Each row was made from one small tree. Brackets hold a mark, then the marks that hang from it, in the order of their numbers. Every link used is in the known rows. Write each row's tree.
Known rows:
[J876 J456 [J489 J420]]: -0.145 -2.677 -0.597 1.411 1.840 0.289 -6.357 -1.687 -0.342 -8.311 -0.112 -2.191 -3.200 -2.410 -6.044 3.685 -2.422
[J876 J323]: 0.736 -4.173 2.260 0.443 -1.078 0.490 -0.749 1.820 0.577 0.811 -3.197 -0.625 -1.200 -3.446 -2.474 4.994 0.257
[J489 J27 J420 [J876 J323 J456]]: -2.241 -6.689 -1.235 1.197 4.253 5.214 -2.920 0.113 -1.265 -4.046 3.853 -0.372 -1.074 1.614 -4.034 2.313 6.510
[J876 J323 J456 [J489 J420]]: 1.324 -5.215 0.220 0.685 1.384 1.711 -4.948 -1.119 -0.164 -6.233 -3.724 -1.907 -3.229 -4.948 -7.410 7.488 -3.842
[J876 J489]: 0.208 -2.798 1.724 2.222 0.825 -0.132 -3.587 0.770 -0.931 -3.169 -0.185 -1.822 -3.061 -1.872 -1.970 4.096 -2.679
[J489 J27]: 0.741 -3.416 -1.483 1.876 0.656 0.212 -1.845 0.808 -0.380 -0.277 5.654 0.115 -1.509 0.238 -0.403 -1.168 1.493
[J489 [J420 J27] [J876 J323]]: -3.509 -7.481 2.951 0.807 2.968 5.705 -2.426 -0.407 2.126 -4.737 0.115 -1.329 -2.642 1.627 -3.541 3.207 7.008
[J323 J420]: -2.575 -4.012 2.892 -0.264 -3.747 1.068 -2.621 2.447 -0.310 -1.843 -1.996 -1.804 -0.322 0.357 -3.649 -3.581 4.041
[J420 J27 [J489 J876]]: -1.568 -5.514 -0.097 4.013 -1.102 0.045 -5.462 0.015 2.911 0.132 3.415 -2.046 -1.553 2.514 -2.729 1.324 1.343
[J489 [J27 J420] J876]: -1.916 -3.118 -0.921 2.839 5.464 5.875 -2.516 0.297 -1.036 0.177 7.976 -0.001 -0.952 5.771 -1.743 0.533 7.965
[J323 [J420 J27 [J489 J876]]]: -3.320 -7.112 1.710 2.027 -4.336 1.989 -5.085 1.533 1.757 -0.793 0.353 -2.628 -0.744 3.086 -4.958 -3.300 3.994
[J420 [J27 [J876 J489]]]: 0.280 -1.196 -1.556 3.992 2.053 -0.316 -3.887 -1.722 5.020 -5.782 4.561 -2.496 -2.804 -1.109 -1.533 5.403 1.138
[J420 J489]: -0.460 -3.419 0.346 2.039 -3.954 -2.515 -5.492 0.264 -0.699 1.896 -0.679 -0.849 -0.355 1.256 -3.119 0.850 -1.667
[J489 J27 [J876 J323 [J456 J420]]]: 0.482 -3.574 -3.091 3.151 2.129 3.539 -2.281 0.872 -0.613 -0.322 5.244 -1.113 -0.426 0.480 -1.479 3.777 7.329
[J323 [J420 [J489 J876]]]: -4.361 -5.911 2.847 1.327 -4.573 1.504 -4.780 2.717 -2.041 0.589 -1.940 -2.077 0.774 3.812 -4.373 -2.723 4.666
[J27 J420 J876]: -1.155 3.004 -1.620 2.359 3.482 2.481 -4.257 -2.931 2.184 -2.218 3.448 -0.717 0.402 4.155 -3.460 5.079 7.207
[J456 [J420 J27] [J876 J323 J489]]: 5.565 -2.351 -4.182 5.155 -1.905 2.945 -4.358 -2.303 1.850 -1.165 0.371 -2.171 -2.115 -1.823 -0.475 5.145 1.551

Write each row's tree:
3.910 -3.006 -3.761 2.246 -4.352 -0.752 -5.789 -2.387 4.041 -0.357 -0.722 -2.245 -1.615 -3.528 -5.757 4.693 -0.167 -> [J876 J323 [J456 [J420 J27 J489]]]
-0.376 -3.295 -3.858 1.237 2.685 2.205 -3.888 -2.631 0.505 -5.563 4.502 0.009 -0.487 0.845 -4.031 3.088 5.168 -> [J489 [J27 [J876 J323 J456]] J420]
1.326 1.451 -4.216 3.270 -2.007 -1.469 -5.379 -2.238 1.895 -1.463 0.015 -1.939 1.468 -0.799 -3.425 8.156 4.679 -> [J27 [J876 J323 [J456 [J420 J489]]]]
2.393 -6.606 -2.140 1.282 2.434 2.741 -4.570 -1.413 -0.903 -5.471 0.543 -1.078 -3.647 -4.135 -6.797 5.911 -3.898 -> [J876 J323 J456 [J489 J27 J420]]
-2.055 -4.535 -0.487 2.232 -4.962 0.042 -5.776 -0.390 3.152 -2.001 0.813 -2.576 -0.116 2.231 -5.190 -1.826 3.183 -> [J323 [J420 [J27 J876] J489]]
0.466 0.173 -5.166 3.533 2.212 -1.172 -3.332 -0.507 1.259 -3.088 8.043 -0.537 0.321 0.148 -1.156 2.430 3.836 -> [J489 [J27 [J876 J456]]]
0.164 -8.214 1.819 0.520 -5.497 1.606 -3.251 1.134 2.250 1.066 -3.970 -1.855 -1.352 -1.947 -6.160 0.813 -0.466 -> [J876 [J323 [J420 J27 J489]]]
1.024 -0.219 -3.435 4.434 2.367 -1.358 -4.935 -1.938 5.851 -6.993 5.275 -2.905 -2.475 -2.761 -3.085 5.911 -0.023 -> [J420 [J27 [J876 J456 J489]]]
-1.298 -0.625 -1.519 3.368 1.439 1.430 -4.215 0.058 2.556 -3.694 4.273 -2.643 -0.899 1.058 -1.521 2.387 8.111 -> [J489 [J876 [J456 [J420 J27]]]]
0.515 3.403 -3.848 3.720 4.894 1.722 -6.463 -3.607 2.219 -5.482 3.793 -2.065 -0.749 1.329 -6.105 8.377 2.409 -> [J27 J420 [J876 J456 J489]]
-1.971 -4.843 -0.958 1.781 -4.706 0.407 -5.119 0.764 -1.254 0.273 1.597 -1.354 0.863 3.536 -4.355 -3.041 3.395 -> [J323 [J420 [J489 [J27 J876]]]]
-1.427 -6.640 0.114 0.964 -5.674 0.616 -4.869 1.465 -1.743 1.236 0.581 -1.139 0.020 2.715 -4.875 -5.008 1.441 -> [J323 [J420 [J489 J27]]]
1.312 -6.635 -1.047 1.138 -5.104 -0.102 -4.696 0.705 3.445 -0.882 -2.937 -2.429 -0.837 -4.434 -8.791 1.705 -2.202 -> [J876 [J323 [J420 J27 J489]] J456]
-1.825 -2.282 0.549 2.277 0.908 3.263 -5.891 -1.313 -0.521 2.093 1.496 -0.788 -0.358 5.895 -5.251 2.101 3.778 -> [J27 [J420 [J489 J876]]]
0.615 -2.059 -1.211 2.821 0.817 0.145 -2.148 -0.995 5.919 -3.211 2.723 -1.687 -1.631 -2.137 -1.762 5.843 3.083 -> [J420 [J27 [J876 J323]]]
3.761 0.495 -5.110 4.743 -2.844 1.101 -4.613 -2.415 2.819 -1.157 3.666 -1.565 -0.499 1.235 1.245 -0.643 5.925 -> [J456 [J420 J27] J876]
-0.609 -1.523 -3.868 3.688 2.483 2.340 -3.548 0.465 -0.591 -1.910 8.100 -1.266 -0.348 2.739 -0.392 0.650 8.529 -> [J489 J27 [J876 [J456 J420]]]
3.161 -5.871 -0.240 1.900 2.961 4.823 -2.630 -0.842 -1.041 0.015 1.092 -0.556 -3.714 -1.512 -4.959 6.627 -2.929 -> [J876 J323 [J489 [J27 J420]]]
